Every row comes from one small tree of marks. The marks that hang from a mark follow it in brackets, in the order of their numbers. Every link used is in the known rows. Which tree was each row made from?
Known rows
j557[j660[j372 j911[j456[j399]]]]: [-13.1 -23.4   7.2  17.5  -4.0 -14.6 -18.3 -10.1  -4.3 -21.5  35.6  62.9
   2.5  33.0 -17.4  19.0  12.7 -16.1]
j399[j456 j699[j372]]: [ 21.5 -15.8  -4.5 -12.4  29.1  26.0  -0.1 -16.0   6.6 -14.9  32.7  -1.9
 -35.0 -16.8   9.9 -26.5  47.3  -2.3]
j699[j372[j456[j399[j660[j911]]]]]: [ -5.0  -3.7  22.0  13.8  -4.7 -21.4 -17.6  19.3  25.9 -29.2  38.9  43.6
   0.7  21.2   7.6   4.7  -7.2 -13.4]
j399[j660[j557 j911]]: [ 33.1   0.7  24.5   0.9 -45.7  -3.2  13.4 -15.7  30.2 -45.7  12.5  49.4
 -13.9  11.6 -12.8   0.9  44.7 -45.2]
j911[j456[j399]]: [-15.9  -0.4 -26.3  16.8   1.3  10.4   4.5 -33.9  18.0 -24.6  44.7  14.7
 -15.6  26.1 -29.2   5.0  19.6  17.8]
j699[j372[j456[j399[j660]]]]: [  3.0   1.1   3.1  34.1   1.6  -9.4 -11.5   6.5  16.9 -27.4  44.7  20.4
  -7.4  20.4  14.5  -9.4  11.5   1.8]
j557[j456[j399[j699]]]: [ -9.1   3.0 -22.5  20.4 -13.7  18.5   1.5 -15.8   0.6 -30.6  41.1  -7.9
 -38.1 -12.9 -21.7  19.3  39.3   3.8]
j456[j399[j660 j699[j372]]]: [ 12.5  10.9 -21.6  42.9   1.1   0.0   0.0   7.7  19.0 -37.4  21.9  -5.4
 -23.5 -17.6  13.9 -16.9  24.5  -8.5]
j699[j372[j456]]: [  9.6 -15.5   0.8 -17.3  26.6  16.4  -7.6 -25.9  18.3 -14.0  41.4  20.1
  -7.4  26.5  -2.8 -13.3  27.1  -8.6]
j399[j660]: [ 33.2  14.3  -4.9  29.8 -20.1  16.1  20.0 -37.6  10.8 -40.1  14.6  16.3
  -4.2  10.1  -4.1 -18.9  43.9 -23.4]
j456[j399[j660[j557 j911]]]: [ 19.3   2.4  17.3  23.6 -56.2 -18.7   8.9   3.6  31.5 -48.4  31.0  44.8
 -17.3   7.4 -13.7  15.1  32.9 -27.4]
j456[j399]: [ 10.6   1.2 -23.5  24.7 -21.4   9.4  16.1 -27.5  13.8 -24.7  47.2   4.6
 -13.5  13.9 -22.0   5.4  36.0   2.1]
j399[j456]: [ 25.2 -12.5   2.1  -3.8  -3.5  26.9  12.1 -44.8  -0.9 -16.0  42.5  12.0
 -20.7   3.7  -7.6 -13.8  53.2   1.1]
j911[j456[j399[j660 j699]]]: [ -7.8  16.4 -20.3  44.0   2.5   2.0  -5.8 -10.7  24.2 -36.2  24.3   3.4
 -31.7   3.7  -9.8  -4.9  19.8   8.5]
j660[j557 j911[j456]]: [  1.1 -13.4  13.8 -36.2 -11.5  10.5   3.4 -31.8  33.1 -33.2  25.3  52.8
 -19.6  31.4 -36.5  10.1  32.9 -19.7]
j557[j456[j399] j660[j372]]: [  4.4 -18.4  -5.8  46.0 -22.6   7.2  -4.9 -17.1 -36.2 -33.1  46.4  32.1
  -5.0   4.4  -3.7  22.8  49.1 -14.8]
j699[j372[j456[j399]]]: [ -5.2 -12.4  -7.6   5.4  13.8  -0.7 -11.2  -5.5  19.7 -12.7  60.0  15.9
 -12.6  24.0  -4.5  -0.2  12.2   9.3]
j699[j372]: [ 21.7  -7.4 -15.8  -7.3  11.5  21.1  15.5 -35.1   9.4 -28.8  24.8  12.8
  -1.3   9.3  -5.0 -20.6  37.5 -16.4]
j660[j372[j456[j399[j699]]] j557]: [ 20.0 -27.7   6.6   9.5  -8.8 -17.0 -24.5  18.6  24.0  -5.3  61.2  32.9
 -44.6   5.8 -31.6  17.2  53.2   1.4]
j557[j660]: [ 22.5  -4.3 -14.4  18.4 -10.9  26.8  10.6 -55.0   0.8 -29.3  28.6  14.2
 -12.6  25.4  -1.2  -6.5  48.6 -31.1]
j399[j456 j660[j557 j911]]: [ 34.6 -10.7  41.9  -3.2 -40.3  -1.9   7.2 -11.3  15.9 -36.4  25.1  48.4
 -25.7  -0.1   1.0  -4.5  49.6 -27.0]

Which tree is each row?
[ 24.9  -3.9  32.6   5.7 -21.1   2.2   7.3 -17.8   8.7 -29.6  21.2  37.7
  -9.2   1.6   4.6 -10.8  31.6 -21.4]  j399[j456 j660[j911]]
[ 12.3 -35.2  35.2 -11.0 -29.2 -30.7 -20.4  19.8  23.7  -9.1  60.6  69.7
 -15.5  24.3 -38.3  31.7  32.2 -14.1]  j660[j372[j456[j399]] j557 j911]
[-13.1  -3.2 -24.2  12.3   8.2  17.7  -0.7  -1.2  -2.3 -33.8  35.6  -8.4
 -28.3 -19.6  -1.9   9.6  31.0   1.3]  j557[j456[j399[j699[j372]]]]
[ -4.6   3.4  18.1  18.2 -13.9 -21.6 -24.9  19.1  38.0 -18.2  36.6  25.3
 -32.9  11.7  -9.8  13.7   3.6 -13.6]  j372[j456[j399[j660[j911] j699]]]
[  8.0  10.8   1.0  29.8 -28.6 -14.2  -2.4  10.2  29.9 -33.2  19.4  16.1
 -25.4  -8.1  -9.9   9.6  16.3 -23.8]  j456[j399[j660[j911] j699]]
[  9.0  -5.7  33.1  13.5 -42.3 -27.1 -14.3  14.3  37.7 -31.2  46.5  52.6
 -26.0  27.2 -13.8  21.5  18.8 -19.0]  j372[j456[j399[j660[j557 j911]]]]
[  7.9 -24.2  -1.4  35.6   7.1 -10.5 -36.7   2.8   1.5  -1.8  56.9  26.9
 -30.9  15.6  -4.5  12.4  34.5 -10.1]  j557[j660[j372[j456[j399[j699]]]]]
[  1.3 -26.7  20.2  -5.0   2.8 -27.7 -31.0  26.6  24.7   3.9  49.8  45.1
 -22.4   9.4 -34.5  25.9  15.5  -9.9]  j660[j372[j456[j399[j699]]] j911]
[  4.2   4.3   1.0  22.5  -6.1 -16.4  -5.4  25.9  28.6 -37.9  14.5  18.4
 -15.4 -14.0   7.6  -4.1   6.7 -26.9]  j456[j399[j660[j911] j699[j372]]]
[ 32.7  -9.8  22.6  24.8  -1.7  -7.1 -12.8 -10.4   3.8 -17.1  29.2  44.4
   3.2  21.1  -8.5 -11.0  44.5 -16.5]  j399[j660[j372[j456]]]
[ 31.2  -0.3  -9.8  56.9 -17.2 -16.4  -3.1  12.9   6.4 -27.4  24.0  12.8
 -16.9 -18.7  -9.6  -3.3  46.1 -12.1]  j456[j399[j660[j372] j699]]
[ 16.0   1.0   4.7   9.6  25.5   5.9 -18.6  -1.8  25.2 -23.7  21.6   9.0
 -24.8   5.6  14.6 -22.5  26.7 -17.1]  j399[j660 j699[j372[j456]]]
[  2.9   8.4  -6.4  37.3 -28.9  -1.8   4.7 -16.5  25.8 -48.3  34.9  29.1
 -24.4  20.0 -14.0  -0.1  35.1   4.5]  j911[j456[j399[j660[j557]]]]
[ 29.6  -3.2   5.9  16.7  18.0  15.5  -2.9  -4.2   4.0 -30.2  18.9   0.8
 -28.4 -24.1  28.6 -37.0  43.7 -11.1]  j399[j456 j660 j699[j372]]
[ 19.0  -9.0  28.3  -4.9  10.5   1.1  -8.3   8.2  13.1 -29.0  11.8  23.5
 -23.2 -22.6  21.3 -22.5  24.7 -25.4]  j399[j456 j660[j911] j699[j372]]
[  4.4  -4.6 -29.4  12.6  12.8   6.3   2.1  -0.9  20.0 -23.9  37.2  -6.7
 -27.0 -10.7  -3.1  -7.0  26.8  -2.5]  j456[j399[j699[j372]]]
[  4.4 -26.0  23.7  -2.4 -44.8 -12.4   1.7  11.3  -5.6 -35.0  43.3  60.8
 -10.8  -3.0 -36.5  41.0  47.9 -21.8]  j660[j372 j557[j456[j399]] j911]
[  4.1   0.7  -9.9  48.8   4.7 -11.9 -13.7   4.2   8.1 -27.4  23.0  23.8
 -16.0  -4.5 -16.8  -4.7  30.7   6.7]  j911[j456[j399[j660[j372] j699]]]
[ 58.0 -19.8  30.8  24.2 -29.4  -0.3   5.2  -8.5  -6.8 -29.4  30.5  49.9
 -16.6 -10.0   0.9 -18.7  80.4 -17.4]  j399[j456 j660[j372 j557]]
[  8.6   9.1   7.9  32.7 -38.3 -14.3   8.7  -3.2  20.7 -39.6  24.3  32.5
  -3.2   9.4 -10.3   9.1  15.8 -21.0]  j456[j399[j660[j911]]]
[  4.0   9.8  -3.0  41.2  -7.3  -8.4 -21.1   4.0  28.2 -18.4  43.2   3.8
 -38.4   9.4  -4.0   1.9  21.2   1.6]  j372[j456[j399[j660 j699]]]
[-20.2  -4.4 -30.2   5.8  33.4   9.5  -8.5  -8.0  23.2 -22.6  34.6  -0.5
 -29.2   3.2  -9.9  -5.9  12.2  14.1]  j911[j456[j399[j699[j372]]]]
[-16.9   2.0 -31.0  13.6  13.3  11.2  -5.9 -21.0  26.6 -19.6  39.2  -0.3
 -36.3  10.5 -28.3   4.7  23.4  17.7]  j911[j456[j399[j699]]]
[ 16.0  17.7 -20.7  50.9 -21.3  -1.3   5.5  -4.3  20.5 -34.1  26.1  -4.9
 -31.2 -11.2  -3.4  -5.4  35.0  -9.2]  j456[j399[j660 j699]]
[ 20.1 -29.1  32.4 -25.1 -34.0   2.4   7.2 -10.0  -5.1 -36.3  25.7  65.3
  -5.4  -0.3 -35.3  26.6  61.0 -37.4]  j660[j372 j557[j456] j911]
[  9.9 -27.0  25.5   1.0 -17.6   9.2  -7.4 -23.5 -30.3 -33.4  22.8  59.9
   4.6  11.5  -8.8  23.5  44.2 -47.9]  j557[j456 j660[j372 j911]]
